Known rows, with every way that one mark hangs from another
(tiriz (konag (beto venil) somedev)): [-20,  19,  21,  -3, -49, -26,  -4,  19, -15,  42,  -9,  14,   1, -29,  18,
  20, -17, -11,  14,  15,   0, -16,  32,   9,  38, -17,   8,  22, -16, -11,
 -53, -20,  25,   1,  26,   8, -26,   8,  -8,  19,  26,  -5,  24,  24, -21,
  13,   6,  16, -15,  -5, -13, -25,  -8,   2,  11, -11, -18, -24]
(konag (beto venil) somedev tiriz): [-21,  17,  21,   3, -45, -31,   1,  15,   1,  73,  -2,  17,  -2, -43,  22,
  14,  -7, -10,  11,  14,  -1, -35,  19, -13,  33, -21,   8,  25, -13, -26,
 -44, -19,  32,   0,  22,  14, -13,   7,  -6,   4,   5, -14,  19,  49, -23,
   2,  15,  15, -20,  -4, -35, -17, -11, -13,  21, -16, -22, -16]
(venil tiriz): [ -8,  20,  16,  -2, -29,   9,  18,   7, -35,  -8,   3,   5,   3, -18,  11,
  11,  12, -12,  14,  17,  -6,  19,   8,  17,  15,  -6,   1,  35,  -1, -15,
 -21,   0,  23,   1,  27,  19, -17,  12,  -8,  -3,  14,   4,  18,  16,   3,
 -14, -27,  24,  18,  -2, -23,  -5, -13,  -2,   6, -17, -30, -26]
(vota (tiriz konag)): [ 39,  20,  15,   4, -45,  15,  10,  13, -28, -29,  -8,   8,   4,   0,  14,
   2,  -8, -11,  17,  17,  -5,  18,  62,  30,  20,  -3, -14,  26, -13,  -5,
 -33,  -8,  15,  -6,  16,  10, -32,  10,  -7,  16,  -9,  15,  14,   3,   0,
 -13, -15,  18,  34,  13,  10, -11,  -6,  14,  -1, -10, -22, -26]
(vota (tiriz venil)): [ 45,  21,  15,  -4, -40,  19,  14,   9, -27,  -6,  -4,   8,   5,  -7,  16,
   1,  -9, -13,  16,  23,  -8,   8,  47,  32,  33,  -5,  -7,  30,  -7, -18,
 -37,  -8,  15,   0,  26,  13, -28,  11,  -5,  16,  -3,   8,  12,  13,  -3,
  -9, -13,  23,  30,  19,  -4,  -3, -12,   8,   1, -11, -25, -27]
(beto konag (venil dafe)): [-38,  27,  16,   6, -44, -29,  12,  15, -28,   8,   0,   4,   4, -39,  -3,
  22,   7, -13,   6,  30,  -6,   5,   3,  10,  38, -16,   1,  38, -16, -25,
 -31,  -9,  20,   5,  33,  27,   6,   5, -14,  12,  44,   2,  14,  32,  28,
  24, -27,   9,  17,   1, -42,  -7, -21, -11,  15, -26, -28, -30]
(konag somedev): [-14,  19,  25,   4, -37,  -5,   8,   9, -12,   7,  -3,  13,   2, -19,  15,
  18,   1, -12,  15,  14,  -2,  -5,  19,  20,  30,  -5,  -5,  28,  -3, -19,
 -32,  -5,  26,  -3,  21,  11, -18,  11,  -9,  14,  11,  -5,  16,  22, -18,
  -7, -14,  19,   9,   6, -20, -11, -11,  -3,   6, -12, -23, -24]
(venil dafe (tiriz konag)): [-34,  23,  16,  -4, -39,  15,  21,  13, -45, -29,   4,   5,   7, -13,  11,
   6,  -3,  -9,   9,  17,  -8,  37,  13,  23,  11,  -4,   9,  28,  -7, -14,
 -29,  -6,   9,  -3,  32,  24, -19,  11, -11,  -3,  16,  12,  28,   9,   2,
   6, -29,  24,  14,  -8, -27,  -8, -12,  13,   2, -16, -28, -31]
(vota tiriz): [ 34,  18,  17,   4, -37,  16,  13,   9, -24, -23,  -3,   7,   3,  -9,  11,
   6,   3, -11,  16,  19,  -6,  11,  49,  22,  22,  -5, -18,  31,  -7, -15,
 -24,  -1,  20,  -6,  16,  13, -24,  12,  -8,  11,  -9,   9,   8,  14,   5,
 -14, -18,  17,  36,  15,  -6,  -6, -10,   3,   4, -13, -25, -25]
(dafe (venil somedev (tiriz konag))): [-49,  26,  16, -14, -41,  -8,  21,   9, -43,  -4,  -7,   4,  13, -11,  11,
  27,   5, -10,  14,  17,  -8,  37, -16,  16,  -2,   0,  15,  32, -17, -16,
 -35,  -4,  15,   2,  30,  16, -26,  14, -14, -18,  34,   6,  18,  18,   1,
  -3, -41,  25,  21, -11, -24,   0, -14,   5,   6, -18, -30, -36]
(beto (konag (tiriz (venil dafe somedev)))): [-42,  25,  14,  12, -47, -21,  19,  11, -26,  36,   5,  11,  12, -38,  11,
  14,  -6, -13,  -9,  32,  -8,   3,  -8,   7,  23,  -7,  23,  33, -12, -38,
 -50, -17,   8,   7,  41,  29,  -5,  12, -18, -14,  25,  -2,  10,  46,  -3,
  16, -24,  14,  12,  12, -58,   9, -20,  -2,  10, -20, -26, -32]
(beto konag): [ -9,  22,  17,  15, -36, -17,   9,  10, -15,   7,  -3,   5,   3, -26,   6,
  22,  12, -13,  11,  22,  -3,  -3,  20,  22,  30,  -6,  -8,  34, -10, -17,
 -27,  -6,  23,   0,  26,  16,  -9,   8, -12,  14,  30,   1,   8,  19,  10,
  -4, -28,  14,  25,  16, -18,  -5, -13,  -8,   9, -19, -28, -25]
(konag tiriz): [  8,  18,  20,   8, -39,   5,  14,   9,  -5,  21,  -1,  11,   2, -20,  19,
   6,   7, -10,  15,  16,  -4,  -2,  24,  13,  16,  -8,  -6,  30,  -8, -23,
 -18,  -6,  23,  -6,  21,  14, -10,   7,  -8,  -2,  -6,   1,  13,  27, -11,
 -20, -16,  24,  17,   7, -20,  -2, -12,  -4,  11, -16, -26, -19]
(dafe venil): [-24,  23,  22, -11, -38,   8,  15,  10, -13,   2,  -7,   8,   7, -15,  12,
  18,  12,  -8,  27,  16,  -6,  14,   2,  24,  15,   0,  -7,  32, -13, -25,
 -12,   1,  25,  -6,  24,  10, -13,   6,  -8,  11,  36,   2,  14,  17,   1,
  -7, -35,  24,  26,   1, -16,   0, -18,  -1,  14, -20, -30, -25]
(beto konag venil): [ -6,  25,  15,   9, -41, -36,   6,  13, -20,  21,  -5,   5,   1, -36,   1,
  27,  12, -15,  12,  27,  -4,  -7,  11,  14,  40, -17,  -3,  40, -17, -18,
 -32,  -8,  27,   5,  29,  19,  -1,   6, -13,  17,  37,   1,   9,  29,  22,
   5, -23,  10,  17,   7, -27,  -9, -17, -16,  14, -22, -29, -27]
(venil dafe somedev): [-48,  23,  25,   0, -39,   8,  20,  11, -40, -21,   2,  10,  10, -25,   3,
  14,   0,  -8,   1,  23,  -8,  21,  -3,  17,  13,  -1,   5,  33,  -9, -29,
 -28,   0,  13,  -2,  32,  25, -11,  15, -18, -17,  28,   4,  17,  31,   6,
   8, -36,  16,  17,   0, -45,   1, -15,   3,   3, -17, -26, -35]

Rows
[-54,  23,  21,  -8, -51, -15,   8,  21, -43,  16,  -4,  10,   8, -36,   5,
  15, -18,  -8,   2,  25,  -6,  10,  11,   7,  18, -14,  17,  27, -21, -22,
 -52, -16,  12,   3,  38,  20, -18,  11, -16, -10,  41,   3,  24,  32,   6,
  24, -16,  13,  -8, -10, -37, -14, -12,   6,   7, -17, -21, -36] : (tiriz (konag (beto (venil dafe somedev))))
[-67,  25,  14,   4, -39, -40,  15,  11, -36,  19,   6,   6,   4, -43,   3,
  29,   4, -16,   0,  25,  -4,   5, -22,  -8,  37, -19,  19,  35,  -8, -22,
 -44, -12,  23,  11,  32,  32,   0,  12, -15,   2,  35,  -2,  19,  41,  10,
  28, -18,  10,   5, -10, -58, -10, -21, -16,  16, -25, -30, -31] : (beto (konag somedev) (venil dafe tiriz))
[ -6,  16,  21,  -1, -44,  -8,   4,  11,   0,  78,   0,  20,   2, -33,  33,
   4, -17, -10,   9,  14,  -2, -30,  28,   4,  34, -12,  13,  18,  -4, -30,
 -50, -22,  22,   0,  29,  11, -25,  10,  -4,   9,   8, -15,  22,  39, -48,
  -1,  14,  23, -15,   8, -30, -10, -12,   3,  13,  -9, -19, -17] : (konag beto somedev (tiriz venil))
[-31,  26,  16,  13, -42, -47,   8,  12, -32,  22,  -5,   5,   5, -39,  -3,
  35,   8, -16,   3,  31,  -4,  -6,  -9,  10,  32, -15,   6,  42, -20, -20,
 -44,  -9,  24,  10,  32,  22,  -4,  10, -18,  -4,  40,   0,   4,  40,  23,
   9, -28,   8,  16,   8, -41,  -4, -16, -19,  12, -22, -28, -34] : (beto konag (venil somedev))
[-49,  22,  19,  -2, -41,   0,  18,  12, -40, -16,   4,  10,   8, -15,  16,
  12,  -9, -11,   7,  14,  -6,  31,  10,  14,  17,  -5,  16,  23,  -4, -15,
 -39,  -9,  14,  -1,  30,  24, -23,  15, -11,   2,  17,   3,  30,  15, -17,
  12, -19,  22,   4, -11, -34, -13, -12,  13,   2, -13, -24, -30] : (venil dafe (tiriz (konag somedev)))
[ 28,  15,  15,  -2, -44,  14,   3,  16, -24,  -6,  -8,   8,   3, -11,  19,
   3, -14,  -9,  15,  15,  -4,   2,  70,  17,  18,  -6, -12,  17, -13,  -6,
 -41, -14,  15,  -8,  19,   7, -39,  12,  -5,  13,  -4,   8,  19,   8,  -7,
  -3,  -4,  15,  19,  11,   9, -16,  -5,  11,   3,  -7, -19, -24] : (vota (tiriz (konag beto)))
[  8,  17,  15,  -4, -51, -16,  -2,  19, -21,  24, -10,  13,   0, -23,  19,
  14, -22, -12,  15,  15,  -2, -15,  55,   3,  36, -18,   0,  19, -19,  -7,
 -57, -21,  23,   0,  18,  10, -35,  12,  -6,  17,  -2,   0,  20,  25, -12,
  10,  14,  11,   3,   2,  -6, -26,  -7,   3,   9,  -9, -17, -24] : (vota (tiriz (konag (beto venil) somedev)))
[-57,  23,  19,  -3, -33,   8,  26,   7, -54, -24,   8,   6,   9, -27,   4,
  16,   4, -11,  -4,  23, -10,  33, -22,   7,   4,  -5,  15,  36,  -4, -25,
 -28,   0,  12,   3,  35,  30, -12,  17, -16, -29,  23,   5,  19,  32,   7,
   6, -39,  19,  15,  -8, -54,   1, -16,   2,   4, -20, -30, -36] : (venil dafe somedev tiriz)
[-55,  27,  14,  -6, -44, -16,  22,  15, -61, -11,   0,   5,   9, -27,   1,
  17,  -8, -12,   1,  27,  -9,  37, -19,   9,  13, -14,  24,  36, -16, -18,
 -45,  -9,  11,   7,  37,  29, -13,  12, -19, -21,  32,  10,  23,  30,  16,
  18, -31,  18,   6, -19, -49,  -7, -14,   3,   2, -20, -28, -40] : (beto (venil dafe somedev (tiriz konag)))
[-38,  17,  23,  -5, -46,   3,  10,  14,  -8,  60,   6,  21,   6, -38,  30,
   1, -21,  -8,   2,  16,  -5, -18,  19,  -1,  33, -10,  18,  17,  -3, -37,
 -48, -23,  16,  -2,  34,  19, -18,  10,  -5,   4,  10, -13,  26,  42, -42,
  14,  10,  21, -18,   1, -47,  -8, -16,   7,  15, -12, -20, -20] : (konag beto somedev (tiriz (venil dafe)))
[-16,  20,  17,   1, -39,  -6,  13,  10, -31,  -2,  -2,  11,   4, -10,  19,
  17,  -5, -13,  12,  11,  -3,  16,  17,  17,  19,  -8,  10,  26,  -5,  -6,
 -41, -10,  21,   0,  24,  15, -30,  14,  -9,   6,   6,   3,  25,  10, -21,
  -8, -15,  24,   6,  -4, -15, -15,  -8,   7,   2, -10, -24, -26] : (venil (tiriz (konag somedev)))
[-56,  24,  17, -13, -34,  -6,  23,   4, -40,   1,  -1,   4,  10, -20,   9,
  28,  14, -10,  14,  18,  -7,  28, -32,   7,  -1,   0,  13,  36, -11, -24,
 -23,   1,  20,   2,  29,  20, -17,  15, -14, -24,  35,   2,  12,  31,   4,
  -4, -44,  24,  24,  -7, -38,   5, -19,  -7,  12, -21, -34, -34] : (dafe (venil somedev tiriz))
[-57,  26,  20,   8, -45, -38,   8,  15, -22,  21,   1,  10,   5, -43,   3,
  28,   1, -14,   1,  26,  -3,  -6,  -4,   4,  46, -17,  10,  34, -14, -25,
 -43, -13,  24,   7,  30,  28,   1,   9, -16,  18,  39,  -4,  16,  40,   9,
  28, -16,   7,   4,  -1, -49, -11, -21, -13,  16, -24, -26, -29] : (beto (konag somedev) (venil dafe))
[-26,  25,  20,  -4, -50,   6,  13,  15, -29,   5,  -2,  16,  10, -11,  20,
   6, -24, -11,   9,  20,  -6,  17,  26,  35,  37,  -2,  16,  21,  -7, -22,
 -53, -17,   8,   0,  37,  17, -26,  10, -10,  21,  26,   2,  28,  12, -28,
  16, -12,  24,   2,   4, -23, -11, -13,  22,   0,  -9, -19, -31] : (tiriz (konag somedev) (venil dafe))
[-40,  20,  16,  -7, -35, -22,  11,  11, -44,  34,   0,   6,   3, -43,   7,
  22,   1, -13,   6,  22,  -7,  -2, -12,  -8,  14, -19,  17,  36, -11, -19,
 -43,  -9,  24,   9,  33,  23, -18,  15, -12, -24,  33,  -3,  17,  41,   8,
   3, -16,  16,  -6, -12, -43, -10, -14, -13,  12, -19, -28, -32] : (konag (beto (venil somedev tiriz)))
[ 13,  22,  16,  -8, -42,  29,  20,  11, -37, -23,   2,   9,   8, -12,  12,
  -4, -14, -11,  11,  25, -11,  21,  38,  26,  31,  -5,  -3,  28,  -4, -27,
 -35,  -8,   9,  -2,  30,  21, -22,  11,  -8,  12,   6,  10,  16,  17,  -1,
   9, -18,  20,  30,  11, -24,  -1, -17,  12,   1, -14, -24, -30] : (vota (tiriz (venil dafe)))
[-14,  22,  19,  -2, -43,  16,  21,  12, -17,  23,   4,  14,   8, -23,  19,
  -6,  -9,  -9,   8,  23,  -9,  10,  17,  19,  25,  -7,   9,  29,  -7, -36,
 -30, -12,  12,  -2,  36,  21,  -7,   6,  -7,   3,  11,   2,  21,  30, -17,
   0, -15,  26,   7,   4, -41,   3, -19,  10,   9, -17, -25, -24] : (konag (tiriz (venil dafe)))
[-52,  21,  22,  -7, -51, -17,   2,  22, -23,  26,  -4,  15,   4, -35,  14,
  13, -22,  -8,   8,  17,  -3,  -4,  23,   6,  35, -16,  11,  20, -16, -19,
 -51, -20,  18,   0,  32,  17, -21,   9, -11,  15,  31,  -3,  30,  28, -14,
  27,   3,  14, -17,  -9, -31, -23, -13,   5,  11, -13, -17, -27] : (tiriz (konag (beto (venil dafe)) somedev))
[ -5,  20,  14,  -7, -51,   4,   6,  22, -36,  -3,  -5,   9,   4, -25,  10,
   2, -20,  -8,  12,  23,  -7,  10,  52,   8,  27, -14,  -4,  22, -20, -15,
 -46, -17,  12,  -2,  25,  19, -25,  10,  -8,   8,  11,   9,  23,  21,  11,
  21,  -2,  12,  10,  -3, -16, -18, -11,   8,   8, -15, -20, -29] : (vota (tiriz (konag (beto (venil dafe)))))
[ 49,  22,  12,  -3, -46,  16,  11,  13, -31, -12,  -9,   8,   7,   2,  20,
   1, -18, -13,  18,  22,  -7,  17,  62,  39,  28,  -3,  -5,  26, -13, -10,
 -47, -15,  10,   0,  27,   9, -38,   9,  -6,  21,  -1,  12,  15,   1,  -8,
  -6, -12,  22,  29,  16,   7,  -8,  -8,  18,  -4,  -7, -21, -29] : (vota (tiriz konag venil))
[ -1,  25,  14,  -5, -50,  15,  19,  14, -52, -30,  -5,  10,  13,  -6,  11,
   2, -27, -12,   4,  28, -11,  34,  34,  30,  20,   0,  12,  26, -13, -20,
 -56, -14,  -1,   3,  35,  21, -34,  16, -14,  -6,   9,  14,  18,  17,  -2,
  16, -21,  19,  28,  11, -23,  -2, -12,  21,  -6, -10, -21, -40] : (vota (tiriz konag (venil dafe somedev)))
[  6,  24,  20,  -2, -47,  -4,   7,  13, -19,  19,  -8,  16,   6,  -7,  23,
  10, -20, -13,  16,  17,  -3,   2,  33,  37,  37,  -2,  12,  23,  -9, -15,
 -53, -17,  15,   3,  33,   8, -35,   8, -10,  26,  20,  -1,  24,   9, -33,
  -1,  -8,  25,   4,  10,  -8, -13,  -9,  18,  -1,  -5, -19, -28] : (tiriz (konag somedev) venil)
[-19,  24,  14,  -2, -43, -26,  11,  14, -33,  16,  -4,   9,   3, -19,  14,
  20,  -7, -15,  14,  16,  -4,  12,  11,  11,  28, -17,  16,  32, -12,  -7,
 -46, -13,  25,   7,  27,  19, -23,  10,  -9,   6,  16,   3,  24,  19, -11,
   5, -10,  21,  -3, -11, -25, -19, -10,  -1,   7, -14, -26, -28] : (beto (venil (tiriz (konag somedev))))
[-28,  18,  24,  -5, -41, -24,  -1,  14, -11,  49,  -3,  14,  -1, -38,  15,
  19,  -8, -10,  14,  16,  -1, -27,  18,  -1,  38, -18,   4,  27, -12, -21,
 -43, -15,  30,   2,  26,  13, -18,   9,  -8,  13,  26, -11,  19,  36, -12,
   7,   4,  14, -16,  -2, -28, -20, -13,  -8,  16, -15, -21, -22] : (konag (beto venil) somedev)
[-12,  17,  20,  -1, -42,  -3,  10,  11, -14,  63,   0,  14,   7, -35,  24,
   7, -12, -10,   2,  21,  -6, -17,   9,   5,  17,  -9,  15,  25, -10, -32,
 -50, -19,  16,   4,  35,  16, -24,  12, -10, -15,  15,  -8,  14,  43, -26,
  -5,  -3,  21,  -9,   9, -38,  -1, -12,   0,  10, -11, -22, -24] : (konag beto (tiriz (venil somedev)))
[-58,  18,  21,  -8, -41,   0,  10,  15, -35,  11,   5,  12,   6, -28,  20,
  10, -15,  -9,   3,  11,  -4,  13,  18,   1,  17,  -8,  18,  17,  -3, -15,
 -46, -16,  14,  -2,  32,  21, -30,  15,  -8,   0,  19,  -2,  36,  20, -24,
  16,  -5,  19, -11, -12, -31, -18, -10,  12,   7, -11, -22, -27] : (venil dafe (tiriz (konag beto somedev)))
[  3,  23,  16,  -5, -51,  13,  14,  15, -33, -11,  -4,  15,  10,  -4,  20,
   0, -30, -13,  11,  21,  -6,  21,  50,  30,  37,  -3,   7,  19,  -8, -18,
 -58, -18,   6,  -1,  28,  17, -35,  14,  -9,  22,  -2,   7,  23,  14, -21,
  16,  -3,  20,  18,  12, -14, -12, -12,  22,  -4,  -7, -18, -32] : (vota (tiriz (konag somedev) (venil dafe)))
[ 25,  17,  16,  -5, -49,   3,   1,  15, -21,  29,  -7,  16,   4, -12,  29,
   3, -30, -12,  14,  15,  -3, -10,  65,  19,  37,  -7,   5,  14,  -9, -11,
 -66, -24,  15,  -1,  25,   7, -49,  14,  -4,  22,   2,  -2,  21,  15, -34,
   7,  13,  18,   6,  16,   0, -19,  -7,  16,   1,  -3, -15, -25] : (vota (tiriz (konag beto somedev) venil))
[ -3,  20,  18,  -5, -47, -15,   0,  20, -22,  30,  -9,   9,   1, -28,  12,
  13, -11,  -9,  17,  19,  -4,  -7,  38,  17,  29, -15,   1,  27, -20, -12,
 -41, -16,  22,   1,  29,   9, -23,   5,  -8,  14,  30,   2,  23,  17,  -1,
   3,  -6,  17,  -6,  -4,  -8, -19,  -8,   4,  10, -14, -21, -25] : (tiriz (konag (beto venil)))
[ -6,  17,  19,   1, -42, -18,   5,  15,  -5,  61,  -3,  12,  -1, -40,  18,
   7,  -3,  -8,  13,  18,  -4, -25,  23,  -4,  25, -22,  -1,  29, -17, -25,
 -31, -15,  28,   0,  25,  14,  -8,   4,  -6,   0,   7,  -6,  16,  41,  -4,
  -5,   4,  18,  -9,  -2, -30, -12, -13, -10,  20, -18, -24, -16] : (konag (beto venil) tiriz)
[-21,  13,  24,   5, -41, -10,   4,  11,   6,  57,   1,  18,   0, -34,  29,
  10,  -5,  -9,   9,   9,   0, -30,  26,  -7,  23, -11,   2,  19,  -6, -24,
 -38, -16,  28,  -6,  20,  12, -20,  11,  -6,   2,  -5, -14,  19,  40, -37,
  -7,   8,  18,  -9,   3, -28, -13, -10,  -4,  17, -12, -20, -14] : (konag beto somedev tiriz)
[-24,  24,  13,  17, -45, -53,  10,  11, -18,  49,  -3,   6,   4, -45,   6,
  30,   7, -15,   1,  28,  -4, -14, -10,  -3,  26, -19,  12,  40, -22, -26,
 -42, -14,  24,   9,  29,  24,   2,   9, -19, -15,  21,  -3,   2,  53,  12,
   2, -18,  10,  11,   7, -46,  -2, -16, -25,  17, -25, -28, -28] : (beto (konag tiriz) (venil somedev))
[-28,  20,  21,  -4, -40, -21,   5,  15, -30,  34,  -5,  10,   3, -42,   6,
  23,  -2, -10,   7,  24,  -5, -14,   7,   1,  24, -16,   7,  34, -17, -22,
 -43, -10,  24,   4,  32,  16, -16,  11, -13, -10,  33,  -5,  14,  40,   6,
   5, -13,  13,  -6,  -3, -35, -10, -12, -10,  12, -17, -24, -30] : (konag (beto (venil somedev)))
